Known rows, with every step that occurs
E > U > H > F: [-22.1   8.9 -14.0  -7.5 -14.1   4.3 -12.2 -19.7   2.9   4.3 -12.7   6.7
   9.0 -28.6  -6.8  -4.9  -5.3  -6.5 -12.6  -4.7  -7.2 -18.4]
H > F: [ -1.2  -0.4 -12.2  -7.8  -7.7  -5.4  -4.7  -0.6  -1.3  -1.2 -12.3  11.8
   0.9 -44.3   1.1 -13.4 -10.0  -7.8   7.3   2.5   1.0  -5.7]
K > F > H: [  3.0 -10.9  12.9  -3.8 -16.3 -16.3   0.5 -16.4  -2.1  24.4 -16.3  20.7
  -6.7  20.7   1.6 -14.3  -9.5 -11.4 -11.3   5.4   1.8   5.7]
H > S > E > U > K: [ -4.6  10.9 -12.4 -10.9 -11.0   5.8 -14.3 -18.6  -2.9  -3.6 -16.9   4.8
   9.6 -25.3   4.7  -5.9  15.3  -3.2   3.3  -2.7  -5.4 -37.1]
E > U > H > S: [-10.3   4.7  -1.5 -11.2 -29.8   6.6 -12.2 -22.1  -1.9   6.9 -15.6  -2.2
  12.1  32.2  -1.9   1.7  -1.2  -7.5 -16.0  -5.8  -7.7 -18.2]
U > H > S > M: [ 14.1  -5.0   0.4 -11.9 -30.2  -0.5 -25.5 -14.3  -2.9  18.2 -14.5  -5.2
   9.7   9.9   7.7 -16.0  -3.0  -3.4  -4.7   0.4  -2.9   2.5]
U > H > F: [ -8.9   2.6  -3.1  -8.6 -15.3  -4.8  -7.8 -12.1  -0.8   9.2 -11.5   5.5
   4.8 -25.1   0.2 -13.1  -2.8  -5.2  -4.8   1.4  -5.6   4.9]
H > S > E > U > K > F: [ -4.7   8.2   0.8 -10.9 -19.4  -3.3 -12.9 -14.8  -2.3  17.9 -16.6   4.2
   2.4 -26.9  11.0 -18.6  17.1  -2.7   5.0   1.5  -5.0 -27.4]
B > F > H > S: [ 12.1   3.6  -5.8  -7.1 -22.9  -8.9  -1.8 -19.8  -6.6  -0.2 -20.7  30.2
   1.4  45.4  -5.2   5.3  -6.3  -9.2  -6.2   5.0   0.5 -10.9]
F > H: [  2.5  -7.8  -0.6  -4.0  -9.2  -7.9  -1.9 -21.7  -2.3   3.1 -16.1  21.4
   1.5  23.1  -2.7  -0.2 -10.2 -12.5 -12.9   1.2   1.2  -3.5]
Y > K: [  3.9 -14.2   5.4  -5.6 -11.4  -8.1   1.0  -7.0  -8.4  -4.5  -5.1   7.0
  -2.7  11.5  21.1  -3.3   7.0  -8.9  -3.7   1.1  -6.1   2.8]
Y > K > F > H > S > E: [ 15.4   3.0  14.5 -10.8 -25.9 -16.4   2.4 -21.1  -9.3  20.0 -16.6  22.4
  -6.3  34.5  20.5 -22.6  21.0  -3.8  -6.4   6.9  -5.2   2.7]
F > E > U > K: [-14.7  -1.8 -10.8  -3.6  -6.1   2.0 -12.0 -45.5   6.7  14.9 -17.3   9.5
   6.0 -27.0  -6.8   4.2   6.4  -6.0  -4.0  -2.1   2.0 -30.4]
F > E: [  1.8  -4.8  -1.2  -3.3   1.4  -5.1  -0.9 -33.2   4.9  12.8 -15.7  11.6
   2.0  13.4  -3.7  -1.3  -3.8  -8.2   0.5   1.8   2.2  -5.8]
F > K: [  1.5  -9.6  -1.0  -3.5  -4.8 -12.8  -0.7 -17.4 -11.9  -0.9  -5.9  15.5
  -7.0  -5.1  11.6   0.6 -17.7 -15.3   0.2   1.6   1.7 -19.9]
E > U > K: [-15.2  -6.6  -8.5  -4.8  -9.4   2.6 -13.8 -17.0  -1.0  -0.3 -11.5   3.8
   4.9 -33.8   2.5   2.7   2.1  -9.0  -4.5  -3.7  -2.8 -27.7]
Y > K > F > E: [  4.2 -12.1  17.8  -4.5 -14.7 -17.5   2.4 -30.6  -0.4  32.0 -10.6  11.8
 -11.1  16.1  16.9 -15.9  14.6  -5.7  -0.5   7.2  -2.0  10.2]
E > U > H > S > B > F: [  0.5  25.8 -12.2  -9.2 -25.3   4.4  -1.2 -24.2  -1.7   0.1 -13.6   5.7
  11.3  41.8  -2.0   2.0   7.5  -4.0  -9.7  -2.2 -12.3 -22.4]
E > U: [-11.6  -4.1  -9.9  -4.4  -2.3   3.8  -7.3 -12.3   1.2  -6.9 -11.6   7.7
   5.1   4.4  -1.0   5.7 -11.3 -11.5  -8.0  -5.3  -3.3 -25.2]
E > U > K > F > H: [-13.8  -7.4   3.7  -4.3 -24.7  -8.5 -11.5 -29.1  -0.2  27.0 -17.7  18.5
  -2.8 -21.4  -0.9  -8.3   2.3  -9.3 -16.1   2.1   1.8 -17.5]
H > F > E > U > K: [-17.9   7.7 -22.3  -7.3 -11.0   1.1 -14.5 -43.0   8.3  16.2 -19.5  15.5
   5.5 -76.2 -10.8  -5.8   5.4  -2.8   3.7   1.4   5.5 -32.5]
S > H > F > K: [  8.6   6.0 -14.1  -5.3  -1.7 -11.6  -7.9 -15.9  -7.8  -5.4  -7.0  34.6
  -6.2 -59.5  12.3 -17.1 -30.1 -19.7  10.4   5.3  -9.2 -26.9]
Y > K > F > E > U > H: [-16.4  -3.2  15.7  -3.9 -21.1  -7.7  -6.2 -48.9   4.1  38.0 -11.0   6.9
  -3.1  31.2   8.9 -10.3  19.4  -3.5 -21.1  -0.1  -8.8  -4.0]
B > F: [  1.9  -4.1  -4.8  -0.7   3.7  -7.6  -1.9  -4.6  -3.1  -9.9  -8.9  17.9
  -1.9  18.8   2.7   4.1  -7.8 -10.0   2.2   2.2  -5.3  -8.5]
S > B > F > H: [ 13.5  13.6 -10.7  -2.2  -5.7  -9.6   8.9 -25.5  -2.4  -4.0 -14.2  28.2
   0.2  34.4  -2.1  -1.2  -2.3  -9.2  -7.3   4.4  -2.7  -8.7]
B > F > E: [  2.6   0.6  -5.6   0.4   6.9  -8.1   0.0 -34.8   5.2   4.7 -14.6  23.0
  -2.3  28.0  -6.3   5.6  -2.2  -6.7   2.9   4.6  -0.5 -11.8]

Rows
[  7.8  27.5 -22.7  -7.6 -12.5   3.0   4.0 -41.6   6.0   5.0 -20.3  17.3
   8.5  32.0 -10.2   5.0   5.1  -3.9   4.1   0.6  -0.7 -34.4]
H > S > B > F > E > U
[-20.0   1.5  10.2  -2.9 -12.9  -4.1  -8.7 -47.2   9.0  39.8 -15.6   5.2
   1.2  27.9  -6.9  -9.7   2.5  -5.3 -17.9  -1.0  -5.2  -8.8]
K > F > E > U > H
[ -2.2  -9.9  13.5  -4.4 -14.5 -15.4  -5.9 -34.9   3.2  40.1 -16.4   6.8
  -6.7 -26.3   4.4 -18.1  10.9  -4.8   5.3   9.1   3.9   2.3]
U > K > F > E
[ 13.1  -9.0  17.9 -11.5 -44.5 -17.9   1.8 -16.3 -10.7  27.2 -17.3  18.8
  -8.2  33.4  17.4 -17.3  10.5  -6.8 -10.4   8.7   0.8  10.9]
Y > K > F > H > S
[ 21.5  13.1  -6.2 -12.8 -31.0  -4.8   7.5 -22.0  -5.7   7.4 -21.7  14.2
   7.6  30.6  -0.1  -7.8  -1.0  -8.4  -5.3   4.2   2.6  -5.1]
F > H > S > B
[-10.2   6.8  10.0  -9.8 -33.3  -2.5  -9.3 -46.8   6.5  43.8 -21.0   2.2
   3.7  35.8  -7.2 -10.9   6.3  -3.0 -13.0   0.8  -2.7 -10.8]
K > F > E > U > H > S
[-20.5  19.9 -17.2  -6.3   4.5   5.8 -12.5 -23.3   4.4  -2.1 -11.9   9.9
  11.7 -25.8  -4.9 -12.2   5.7  -3.2  -9.2  -6.2 -12.0 -26.6]
S > E > U > H > F
[ 18.7   8.4   7.8 -13.5 -47.8 -14.5   3.4 -22.4  -6.9  35.6 -21.8   9.9
  -2.1 -10.0   8.7 -26.1  14.4  -4.6   0.2  11.1   3.7   2.9]
U > K > F > H > S > B
[  1.7  -7.8  12.1  -3.1  -6.2 -14.3   0.2 -27.5   5.7  33.2 -15.8  10.8
  -6.7  11.1   1.1 -15.8  -2.1  -7.5   2.3   6.9   2.9   4.1]
K > F > E
[ -5.1  -1.7   2.5 -11.0 -44.7  -7.2 -12.6 -28.3  -4.7  31.1 -23.8  15.7
  -0.2  -9.1  -0.5 -10.6   4.4  -6.8 -11.5   4.0   4.8 -19.5]
E > U > K > F > H > S
[ -9.2   7.3 -14.0  -3.3  18.3   5.1  -6.9 -15.1   2.6 -13.9 -10.7  11.0
   7.4   6.0   0.2  -2.3  -0.7  -8.8  -4.2  -7.1  -9.2 -33.8]
S > E > U
[-15.0  10.4 -23.2  -5.9  -3.4   2.3  -7.8 -37.9  10.8   8.9 -19.0  19.1
   5.7 -36.5 -14.8  -2.9  -7.3  -6.2   0.7  -1.1   4.7 -30.8]
H > F > E > U
[-20.7  21.1 -18.8  -5.1   3.2  -2.2 -11.7 -36.0  -5.0  -0.6  -7.3  19.1
   2.9 -38.3   1.9  -9.1  -2.7  -7.2  -8.1  -5.2  -8.2 -43.6]
S > E > U > H > F > K
[  7.7   5.8 -11.6  -6.5  -0.9  -4.4  -9.2  -2.8   1.4  -7.5 -11.2  25.3
   2.2 -48.8   6.5 -20.4 -21.9 -15.0  10.7   3.5 -12.8  -8.9]
S > H > F
[-15.0  -9.2   3.9  -4.6 -18.7  -6.0 -11.8 -12.4  -0.9  20.7 -11.8   3.8
  -3.1 -37.9   6.5 -10.6   3.2  -7.6  -3.0   1.2  -2.2 -17.0]
E > U > K > F
[ 13.6  19.7  -2.6 -10.2 -26.6  -3.7   4.4 -17.0  -6.0   4.5 -13.0   4.1
   6.5  42.2   5.3  -7.8  10.2  -4.2  -2.0   3.1 -11.0   0.6]
U > H > S > B > F
[-17.1  10.9  -5.7  -3.5  10.1   5.7 -11.0 -26.6   2.9  -3.5  -9.4   4.2
  11.6  21.4  -0.9  -1.5   6.8  -6.2 -17.1  -9.1 -14.7 -24.8]
S > E > U > H
[ 20.9  11.2  -5.2 -13.9 -24.8  -2.8   7.3  -4.0  -5.6   1.5 -15.0  -0.4
   7.4  14.4   9.5 -12.6   1.0  -7.6   8.5   2.8  -1.3  -4.8]
H > S > B
[ 12.8   7.3   8.3  -9.6 -17.9 -13.4   0.3 -17.9  -4.4  21.9 -21.5  21.0
  -1.6  29.9   4.4 -23.7   4.3  -5.9  -2.6   6.4  -0.8  -4.2]
K > F > H > S > E
[ 22.9  -0.7 -14.0  -6.8 -22.2  -6.9 -21.1 -22.0  -3.5   7.2 -19.9  28.6
   2.1  22.4  -1.4  -5.3  -9.2  -5.9  -2.4   4.7   4.9 -11.8]
B > F > H > S > M
[  9.8   4.4  10.2 -10.8 -26.1 -14.9  -6.7 -24.1  -5.9  27.8 -22.0  17.4
  -3.5  -9.3   8.6 -26.6  18.2  -3.3   0.0   8.8  -0.1  -5.7]
U > K > F > H > S > E
[  0.7  20.8 -19.4  -5.4  -1.0   0.8  -5.7 -32.3  -1.7 -11.2 -21.2  34.7
   7.2  45.2  -9.2   6.7   2.7  -6.7 -10.5  -2.3  -5.0 -40.9]
B > F > H > S > E > U
[ -2.2 -15.5  14.9  -5.4 -19.7 -15.0  -6.9  -4.4  -4.4  24.8 -10.3   2.1
  -7.3 -34.1  14.4 -21.0   5.4  -6.9   5.0   7.0  -0.6   4.7]
U > K > F
[  5.1 -14.8  18.4  -4.5 -25.2 -19.6   2.5 -18.5  -7.2  23.2 -11.4  21.5
 -12.1  24.8  17.4 -14.8   6.9  -9.3 -15.0   6.7  -2.2  12.5]
Y > K > F > H
[ 21.8  22.2 -11.6  -8.1 -13.8  -5.7   9.3 -34.5   1.9   9.5 -19.6  16.2
   3.8  35.2  -3.6  -4.4   7.7  -3.4  11.2   7.1   0.9 -12.3]
H > S > B > F > E
[ -9.7  15.1  -9.1  -5.8 -18.5   3.4  -9.7 -51.6   5.8  15.7 -20.5  15.0
   8.8  52.8 -15.0   9.8   6.2  -3.4 -12.7  -1.5  -6.1 -27.1]
B > F > E > U > H > S
[ -9.4   7.5  -5.0  -6.8 -11.2  -4.9  -7.7 -41.0   6.6  23.9 -16.6  10.7
   4.7 -17.7  -9.1 -13.6   2.4  -3.0  -3.8   3.2  -1.0   0.3]
U > H > F > E
[-10.4  10.0  -3.9 -10.0 -24.7   6.3 -10.7 -50.8   5.4  22.9 -21.8   3.2
  12.2  39.1 -11.0   3.4   4.6  -4.4 -15.0  -3.4  -3.1 -20.4]
F > E > U > H > S
[  4.1 -16.7  19.3  -5.3 -19.1 -17.0   2.0  -1.5  -7.6  17.0  -5.8   7.1
 -12.2   9.5  25.9 -17.3   9.0  -8.5  -1.5   6.2  -5.3  13.4]
Y > K > F
[ -1.3  13.6 -14.2  -9.9  -2.2   6.1  -7.4 -13.9  -0.5  -9.9 -16.2   8.4
  10.4  13.7   1.3  -2.8   2.3  -6.1   0.7  -5.4  -6.2 -35.5]
H > S > E > U
[12.9 11.2 -9.7 -3.0  0.4 -7.0  8.2 -6.5 -2.7 -9.3 -7.9 13.7  1.3 16.8
  6.1 -4.4 -1.0 -8.2  5.8  3.2 -6.8 -7.5]
S > B > F
[ -0.1  15.3 -15.3  -9.3  -8.2   3.7  -7.3 -31.3  -0.7  -3.1 -22.6  23.0
  10.8  30.8  -6.8   0.1   1.1  -7.6 -12.8  -4.5  -2.5 -35.8]
F > H > S > E > U
[-11.9  -1.8   1.7  -2.7  -5.5  -5.6  -4.3 -36.0   9.2  29.5 -16.5  12.0
  -2.4   8.0  -4.8  -6.8  -4.6  -8.3  -5.4   0.7   1.5 -18.8]
K > F > E > U
[ -0.3 -13.2  13.8  -4.5 -27.0 -17.4  -6.3 -21.1  -4.2  31.2 -17.0  16.9
  -7.2 -17.6   6.4 -17.4   3.3  -8.5  -8.7   8.3   3.0   3.8]
U > K > F > H
[-14.1   4.0 -15.6  -0.1  -0.4  -1.0 -12.3 -47.9   7.1   8.2 -15.7  21.1
   2.1 -11.2 -10.2  11.2   8.1  -5.3  -1.4   0.4  -0.4 -34.8]
B > F > E > U > K
[ -3.9  12.8 -14.2 -10.2 -18.0   3.1 -12.9 -37.1  -2.6   2.9 -23.0  19.0
  11.1  -6.0  -4.1  -3.6  13.3  -5.2 -10.0  -2.5  -2.0 -37.4]
F > H > S > E > U > K
